(in the rows, 128 means zero)
Known rows, with every step that occurs:
U, E: [109 122 108 141 116 108  97 121 129  90  53 121 144 143 120 129 125 139
  74  75 139  80 110 127 131 135 106 126 121 127 158 129  76  81 153 127
 146 106 145 147 144 170  82 142 156 133  94]
D, E: [115  89 114 133 105 158 121  95 137 113  66 131 156 173 140 168 125 123
 100  93 125 106 139  89 141 109 102 124 118  84 137 146 110  90 164 124
 129 116 129 126 105 169 101 141 178 156 131]
D, R: [110 100 112 133  85 147 112 112 144 133  89 124 133 161 147 173 124 105
  82  79 102  98 153  93 140 154 109 142 148  86 137 143 105 103 130 142
 158  99 104 155 124 184  93 111 183 133 124]
K, D, X, C: [145 118 162 142 133 170 105 137 141  80  87 142 159 142 141 205 150 139
  69  67 109 106 150 157 160 114 113 151 138 136 132 117 111 115 167 106
 169 109 133 114 136 203 110 143 194 134 111]
E, D, X: [137  99 165 132  87 130  94 167 165  95 101 122 150 133 144 167 153 125
  58 102 107  79 102 117 125 102 107 131 144 142 122 117 116 120 169  96
 169  87 134 154 126 176  89 141 195 155 112]
C, X, U: [131 111 147 109 101 150  90 145 165 109  60 105 134 134 136 178 158 108
  73 105 137  61 127  88 114 120  75 160 169 136 145 128 105 130 125 141
 130 149 160 136 129 200  76 111 200 119  86]
J, X, U, E, Y: [129 107 145 129 129 160  97 150 178  81  44 132 162 178 112 181 129 126
  96 104 131  58 111 109 104 121  85 119 157 114 120 110  71  76 114 109
 156 135 175 143 157 180  58 135 195 125  66]
J, X, D, R, T: [143 108 158 140  93 173 121 140 173  93  70 110 160 181 144 228 136  83
  92 101 100  93 123 111 129 121 127 134 163 100 142 126  95  99 137 127
 172 138 153 143 158 163  80 132 192 137  74]
C, X, D, E, Y: [124 116 149 125  82 175  99 133 159 106  75  97 143 146 151 207 140 103
  81 112 144  84 124  71 109  78 114 155 165 139 163 134 127 125 150 148
 134 153 163 149 111 168  83 126 178 164  91]
U, E, Y: [101 128 116 148 124 130  84 150 141  92  58 136 150 153 115 139 108 155
  81  91 154  82  96 117 118 125  94 110 129 144 155 123  83  68 140 139
 144  99 157 162 132 168  79 150 146 144  94]
R, D: [121  97 151 137  97 140 115 172 143 109  85 119 173 122 120 178 158 140
  95 104 102 101 106 121 146 161 101 121 125  89 160 143 107 132 132 141
 161 123 148 153 150 175 137 153 184 146 139]
J, X, U: [143  99 153 123 122 166 104 146 178  91  52 123 165 174 120 194 146 111
  99 106 116  67 121 109 117 127  79 128 161  98 114 115  81  93 114 110
 157 141 158 130 158 189  73 126 210 118  74]
E, D, R, T, X, J: [124 108 152 125  86 126 114 182 153  98  87 153 132 144 166 176 124 100
  54 115  93  98 122 122 137 128 112 116 145 133 133 139 118 133 152 114
 151  73 134 164 130 158  95 120 187 134 112]
D, R, T, X, U: [141 107 143 125  89 150 130 123 156 120  65 150 131 181 151 185 128  87
  83  93  95 112 146 115 153 160  98 138 155 112 134 143  96 107 132 140
 131  96 141 145 124 182  97 113 184  95 115]
T, X: [146 117 148 119  96 133 112 104 144 113  64 126 141 161 133 158 165 101
 101 118 110 112 130 132 130 117  63 126 157 143 119 121 105 102 126 129
 135 129 148 153 116 177 121 108 169  99 113]
C, X: [122 114 141 119  90 137  84 131 152 123  73  97 130 130 135 178 163 102
  74 108 124  76 124  97 122 118  86 154 158 141 155 131 113 127 132 155
 141 143 139 151 114 190  98 116 181 140  99]
J, X, U, E: [133 104 140 126 124 152 103 137 172  81  41 125 159 173 116 178 135 119
  94  97 122  58 117 111 112 125  91 127 154 105 121 111  66  81 119 101
 157 140 170 138 163 180  60 134 201 120  64]
J, X, U, E, D, R: [126  99 143 121 114 148 103 143 173  81  51 132 149 170 124 183 126 118
  84  96 117  57 124  99 108 123 105 126 159 104 118 117  72  90 119  90
 164 128 161 153 165 172  54 130 210 132  63]
R, T, E, D: [137 120 152 151 122 102 108 183 169  86  57 167 139 140 150 151 137 100
  54  93 109 107  71 121 162 141  94 129 122 156 151 145 101 111 158 135
 146  74 158 118 124 166 131 167 157 149 101]
T, R, D: [115 110 120 124  79 120 106 134 141 100  65 120 158 114 142 132 140 137
  81 119  82 111 102  98 138 147  80 117 152 116 149 159 108 123 155 148
 142 115 128 133 154 179 148 145 161 172 164]
J, X, D, R, T, E: [137 111 154 145  98 168 117 135 179  89  66 122 153 179 147 210 135  78
  88  92  97  91 114  98 128 116 126 143 164 105 138 129  97  96 131 122
 174 132 157 141 150 155  85 136 184 151  73]
K, T, R: [113 112 118 128  81 139 113 122 119  99  38 113 166 132 130 157 125 120
  64  99 122 105 128 146 167 145  79 133 161 136 154 169  88 119 163 133
 121  87 101 121 132 201 138 152 157 177 105]
J, X, D, E: [138  99 152 137 100 181 120 121 167  86  64 105 169 183 138 217 136  98
 103 106 115  89 123  97 119  93 124 129 153  92 136 122  99  92 145 113
 163 151 157 137 147 156  80 137 192 156  79]
C, E: [119  92 109 142 100 139  93 160 163 113  85 120 132 158 141 136 122 114
  99  65 101  91 123 136 119 106  53 121 150 126 158 159 105 115 139 151
 164 112 145 138 121 171 118 143 173 139  94]
K, Y: [124  96 132 151 126 118  77 147 123 104  55 140 141 150 126 125 134 136
  67  96 148  79 142 138 161 164  65 114 130 143 152 123 113 109 129 139
 143 108 131 145 117 197  92 159 175 144  91]
K, D: [130 124 147 133 138 158  98 161 112  86  72 136 154 121 149 192 140 144
  78  78 129 119 149 136 155 143 105 122 142 127 158 122 117 115 145 126
 167 126 109 120 148 197 133 154 174 139 110]
R, T, X, C, E: [162 116 161 135 117 122 124 144 168  91  58 162 139 177 130 179 147  89
  81 105  91 123 115 179 167 122  64 127 130 162 140 147  86 117 157 147
 119  95 185 125 125 175 127 130 173  92  98]
K, D, X, J: [139 125 157 149 120 187 112 161 131  88  86 131 168 135 165 191 145 128
  71  75 104 100 134 159 142 122 116 144 147 119 138 113 128 120 161 111
 167 107 125 121 121 192  99 143 178 127 120]
X, C, E: [122  98 117 143 128 127 101 135 174  92  88 145 137 162 119 161 127 122
  79  69  99  86 139 161 145  89  58 143 126 133 137 155  82 123 156 139
 148  90 167 120 138 181 105 114 199 133  87]
J, X, C, E, Y: [124  96 142 141 128 157  93 144 197  93  77 141 149 191 107 198 132 111
 100  98  93  74 124 146 123  83  68 124 147 123 117 135  78  97 126 127
 168 119 175 147 142 174  90 124 202 147  68]
X, D, R, T, E: [137 122 140 150  87 161 129 147 158  90  78 123 150 157 168 192 120  87
  68  72 119 110 121  93 145 131 137 156 155 115 166 143 113 116 156 140
 156 105 149 124 143 158  94 134 168 142  93]
T, E, U: [102 128 122 143 134 107  88 115 174  99  64 161 135 111 137 113 133 113
  79  69 108  82  72  71 124 129  58 132 145 142 133 153 102  82 116 139
 143  91 145 137 121 184 115 144 168 153  88]
D, X: [148 101 152 149  85 158 109 116 170 116  93 106 160 165 134 166 165 108
  84  82 100  82 107 129 134 118  96 158 146 117 119 116 107  96 162 121
 157 102 141 135 104 195  84 132 185 124 126]
K, D, R, T, X: [134 122 153 128 120 160 116 146 117  97  70 155 136 146 163 209 129 117
  77  79 104 137 165 135 167 156 119 125 150 127 154 135 116 117 143 128
 159 115 113 135 138 189 133 144 174 123 114]
R, D, E, U: [106  89 146 127 103 148 123 133 148 107  80 138 174 125 121 182 137 144
 109 103  96 102 107  88 138 143 103 105 119  77 155 167 110 115 137 133
 132 125 156 160 137 171 125 162 197 159 140]
J, X: [133 102 148 134 111 152 100 133 168 106  66 115 158 171 120 193 154 104
 101 109 104  82 115 118 126 125  90 122 150 103 122 119  88  88 122 126
 170 139 139 146 144 179  94 131 191 139  86]

Rows:
[149 115 162 150 119 116 112 182 185  80  56 168 144 147 151 152 140  99
  52  86 108  95  71 122 155 136  94 138 130 157 139 137 100 111 161 118
 141  72 172 112 121 173 113 167 170 138 101] -> R, T, E, D, X, U
[121 118 127 129 137 151  96 164 157  77  45 141 160 155 120 142 110 155
  79  87 165  65 112 101 112 133  77 123 146 131 137 118  77  83 127 119
 130 107 175 129 152 190  59 135 180 110  83] -> X, U, E, Y
[104 115 119 133 102  94  99 152 134  84  65 143 128 138 138 143 110 134
  51  81 125  82 111 117 136 137 132 116 124 138 158 136  82  96 162 108
 154  80 142 166 152 156  78 148 167 148  90] -> U, E, D, R, T
[131 113 136 135  84 152 135 129 150 124  73 148 133 177 162 179 125  78
  80  98  83 113 138 131 150 155 103 137 146 107 135 143 102 111 138 149
 133  86 135 153 112 170  97 107 173  98 124] -> D, R, T, X, J
[120  89 128 128  84 126  99 174 169 106  91 145 111 159 161 148 112  98
  83  79  83  99 128 133 120  99  75 111 158 149 152 164 111 135 143 126
 167  92 151 165 123 153 118 143 182 144  90] -> C, E, D, R, T, X
[141 123 162 139 135 185 100 161 142  74  70 142 162 143 144 189 131 153
  76  69 133  94 133 132 135 124 111 138 154 140 137 108 113 100 153 100
 162 115 145 125 137 202  91 162 183 128 104] -> K, D, X, U, E, Y
[143  97 168 126  94 139  99 178 172  85  93 129 154 135 144 165 148 129
  56 100 118  68 105 110 118 106  98 135 153 138 116 116 113 124 163  84
 158  91 148 141 137 184  74 138 208 140 103] -> E, D, X, U
[104 118 120 131 112  92  90 152 131  76  62 129 136 125 129 134 119 148
  56  86 140  75 101 119 125 118 115 112 121 144 155 127  85  95 161 104
 156  93 144 160 155 159  81 149 165 154  87] -> U, E, D
[135  93 163 140  89 155 123 155 167  94  81 117 180 139 118 172 159 142
  88  86  98  76 100 122 129 145 113 144 136  95 141 130  99 122 142 109
 156 117 181 149 144 179  96 159 198 129 133] -> R, D, X, U, E
[106 114 125 145 116 100  89 155 167  90  70 155 129 119 151 116 137 115
  55  79 117  83  83  82 128 110  89 137 139 146 131 137 115 109 138 104
 170  82 137 137 120 160 123 150 161 186 100] -> T, E, D
[148 103 153 151 102 154 113 104 183 101  99 125 162 172 121 178 162 114
  73  77  93  77 120 149 146  98  93 171 131 125 107 119  92 103 173 114
 148  88 158 123 115 198  76 116 202 121 117] -> D, X, C
[149 122 153 121  75 159 127  99 147 105  73 115 142 167 155 182 148  87
  94 104 113 117 145 114 123 108  97 143 177 133 132 125 115 113 134 125
 143 135 151 155 130 161 103 101 173 104 101] -> T, X, D, R
[128  93 137 137 123 147  99 131 191  91  75 133 145 184 111 195 139 104
  96  91  84  74 131 150 128  88  73 131 142 115 118 138  74 102 132 123
 171 123 168 140 147 175  89 120 206 143  66] -> J, X, C, E
[141 108 139 124 109 127 113 101 167  99  73 145 131 174 124 157 150 101
  97  98  93 106 144 163 135  82  46 135 151 156 116 140  91 117 136 122
 133 114 176 145 121 173 118  97 185 103  93] -> T, X, C, E
[140 112 146 159  85 179 123 138 170 111  94 112 174 165 152 161 154  99
  75  88  88  68  98 152 122 108  98 158 144 103 113 116 115 109 166 126
 148  86 150 132  93 181  62 113 182 113 133] -> D, X, J
[130  81 136 135  93 140  92 182 184  94  96 128 131 152 151 140 123 118
  81  69  95  71 114 130 105  81  69 124 161 144 141 149 112 132 151 108
 172  97 162 147 124 166  94 152 196 149  87] -> C, E, D, X, U
[118 109 122 147  96 136 119 128 162 120  72 154 125 165 155 164 121  86
  71  70  90 109 123  97 158 164 110 146 138 106 145 152 101 102 139 146
 150  78 128 139 114 174 110 134 167 135 118] -> D, R, T, E
[145 117 149 120 112 127 116  89 157  99  69 144 143 169 118 169 162 106
  90 113 104 108 142 154 144  98  58 140 144 149 108 126  91 109 138 121
 128 115 166 143 127 181 112  90 186  96 102] -> T, X, C
[136 110 140 129  93 139 129 111 157 119  75 155 129 182 144 189 130  85
  80  92  85 118 150 129 162 149 101 142 141 118 133 146  94 109 143 143
 132  87 142 147 122 178 103 107 183 102 116] -> D, R, T, X, C
[138 122 155 160 116 120 118 187 178  83  64 167 146 145 158 150 140  90
  47  92  96  95  64 138 154 129  98 136 124 153 141 138 108 116 165 126
 142  61 167 117 108 162 112 160 158 142 107] -> R, T, E, D, X, J
[131 121 145 135 124 163 111 159 118  96  74 154 139 141 162 209 122 124
  72  72 109 131 162 132 172 165 125 127 143 117 162 136 116 117 147 133
 164 107 104 127 142 192 129 152 176 132 114] -> K, D, R, T
[134 103 139 116  98 123 112 106 170  99  82 152 121 173 133 161 140  98
  87  98  84 104 153 150 131  78  61 132 155 155 112 145  99 123 136 111
 142 104 169 160 123 166 112  96 193 112  93] -> T, X, C, E, D, R
[109  97 123 123 117 147 112  87 149 108  69 145 154 147 134 165 116 127
 107  94 117  98 120  71 129 116  83 106 125  99 138 161 104  78 150 134
 110 111 135 139 115 183  93 140 193 148 114] -> D, E, U
[131 105 133 126  72 139 113 130 159  94  68 118 167 125 144 135 146 134
  80 112  77  97  98  98 130 138  82 133 163 116 133 152 108 121 160 128
 139 112 146 127 146 186 126 143 174 159 162] -> T, R, D, X, U
[117 102 134 133  65 146 123 129 130 100  49 110 177 129 127 166 136 124
  69  98 104 104 118 152 166 146  93 140 160 125 154 170  94 131 164 122
 130  89 120 132 131 197 144 167 165 183 122] -> K, T, R, D, X
[107  96 123 140 114 179 109 122 150 116  72 144 160 181 134 174 108 138
 106 110 140 107 123  79 126 100  91 110 124 103 132 139 115  77 152 134
 128 108 141 141  91 169  99 149 168 166 131] -> D, E, Y
[136  91 168 143  80 155 121 156 164 112  97 113 179 136 122 186 171 131
  93  93  84  92 102 128 139 145 110 141 134  92 142 134 113 126 146 123
 166 116 161 154 130 179 120 158 192 143 148] -> R, D, X
[164 126 175 129 107 142 135 134 158  84  53 148 154 166 147 194 142  88
  90 114 109 132 102 136 155 127  89 115 142 152 152 143  99 102 159 147
 106 113 178 128 130 168 115 143 169  99  96] -> R, T, X, D, E, U
[113 113 125 150 100 145 113 138 168 121  73 161 127 170 153 166 112  91
  74  78  99 108 116  94 151 157 105 138 142 117 143 151 105  95 132 153
 148  74 134 147 107 173 108 138 163 142 118] -> D, R, T, E, Y
[132 103 147 121 122 143 100 152 173  72  45 130 157 165 120 179 134 122
  84 102 123  56 112 107 108 119  98 121 154 114 120 112  72  90 122  92
 160 132 168 144 168 174  59 136 205 131  60] -> J, X, U, E, D
[139 124 143 155 126 114 112 162 165  95  49 162 141 152 145 149 141  94
  66  85 111 111  76 125 167 152  85 136 120 145 154 146  95 100 153 151
 138  83 159 109 117 175 132 162 150 135 106] -> R, T, E
[123 116 136 111 103 136  89 136 157  99  51 108 132 133 130 163 147 117
  67  95 145  53 124  90 110 117  89 158 161 143 152 128  92 120 130 131
 127 146 169 144 134 192  65 118 190 121  78] -> C, X, U, E
[170 119 171 125 116 135 127 158 160  91  43 153 152 172 137 178 153  96
  83 115 113 118 108 150 157 150  69 125 143 152 137 130  90 110 145 141
 110 108 178 117 131 185 115 134 174  74 101] -> R, T, X, U
[111  98 137 121  86 121  96 167 146 108  98 136 131 132 154 171 125 121
  58 100 110  90 133  94 131 128 115 120 147 121 135 137 117 126 146 110
 170  85 108 166 141 169  95 126 195 161 111] -> E, D, R
[102 103 126 123  79 142 124 117 125  96  41 124 175 120 126 167 119 129
  77 103 109 108 120 129 163 148  86 119 153 121 161 189  91 123 158 129
 112  92 117 135 137 195 147 170 170 190 116] -> K, T, R, D, E, U
[111  99 117 150 110 162  80 184 176 117  89 133 135 168 136 144 106 128
 107  80 115  92 110 130 105  95  41 106 157 145 155 154 112 106 126 162
 163 106 160 153 107 170 117 153 163 150  95] -> C, E, Y
[115 111 136 106  92 132  88 141 159  99  59 115 121 130 139 168 136 114
  58  96 138  50 131  78 106 114 102 158 166 141 148 130  97 127 129 118
 134 134 162 159 136 185  58 114 198 129  77] -> C, X, U, E, D, R
[113  91 118 134 116 119  98 148 178  89  99 156 126 158 131 166 114 118
  67  70  92  83 146 149 141  82  74 136 132 137 133 160  89 133 157 123
 159  77 157 139 141 174  99 113 208 151  86] -> X, C, E, D, R
[144 120 145 145  84 168 130 151 151  94  83 112 155 158 163 208 122  94
  73  82 121 113 129 105 146 137 138 147 156 108 169 139 112 119 160 148
 151 110 144 125 151 164  91 129 175 130  98] -> X, D, R, T
[127 114 123 125 129 136 106 147 150  75  41 132 156 149 124 138 121 143
  73  77 153  64 120 106 121 141  85 135 141 119 142 121  73  91 138 111
 130 114 166 118 159 189  62 131 189 103  82] -> X, U, E
[138 114 142 105 100 129 114 111 151  88  50 142 134 162 137 145 137 116
  84 104 124  89 140 111 114 114  78 129 166 144 116 122  92 103 123  92
 129 119 170 160 140 170  81 106 186  93  92] -> T, X, U, E, D, R
[115 114 140 136 140 189 102 149 117  90  69 153 159 149 152 201 113 156
  92  88 139 126 152 109 146 115 111 107 133 119 150 131 128  98 151 120
 153 124 120 128 120 184 126 166 169 167 120] -> K, D, E, Y
[ 96 110 118 141 104 106  94 142 168 100  78 160 119 129 160 120 128 106
  55  72 106  85  98  69 129 116 102 142 145 133 128 147 116 111 134 102
 174  76 128 148 115 158 114 141 166 186 106] -> T, E, D, R
[113 113 131 138 107 100  95 134 152  71  74 135 142 139 125 141 128 143
  50  78 125  66 103 134 128  99 122 132 122 151 138 122  81  96 177  88
 156  82 161 157 146 164  64 142 180 151  89] -> U, E, D, X, C
[117 103 122 137 135 119  95 129 182  88  92 158 136 147 114 159 122 123
  84  69  93  79 128 149 137  92  45 127 132 142 137 167  80 114 145 147
 135  87 171 129 145 192  98 114 208 128  75] -> X, C, E, U
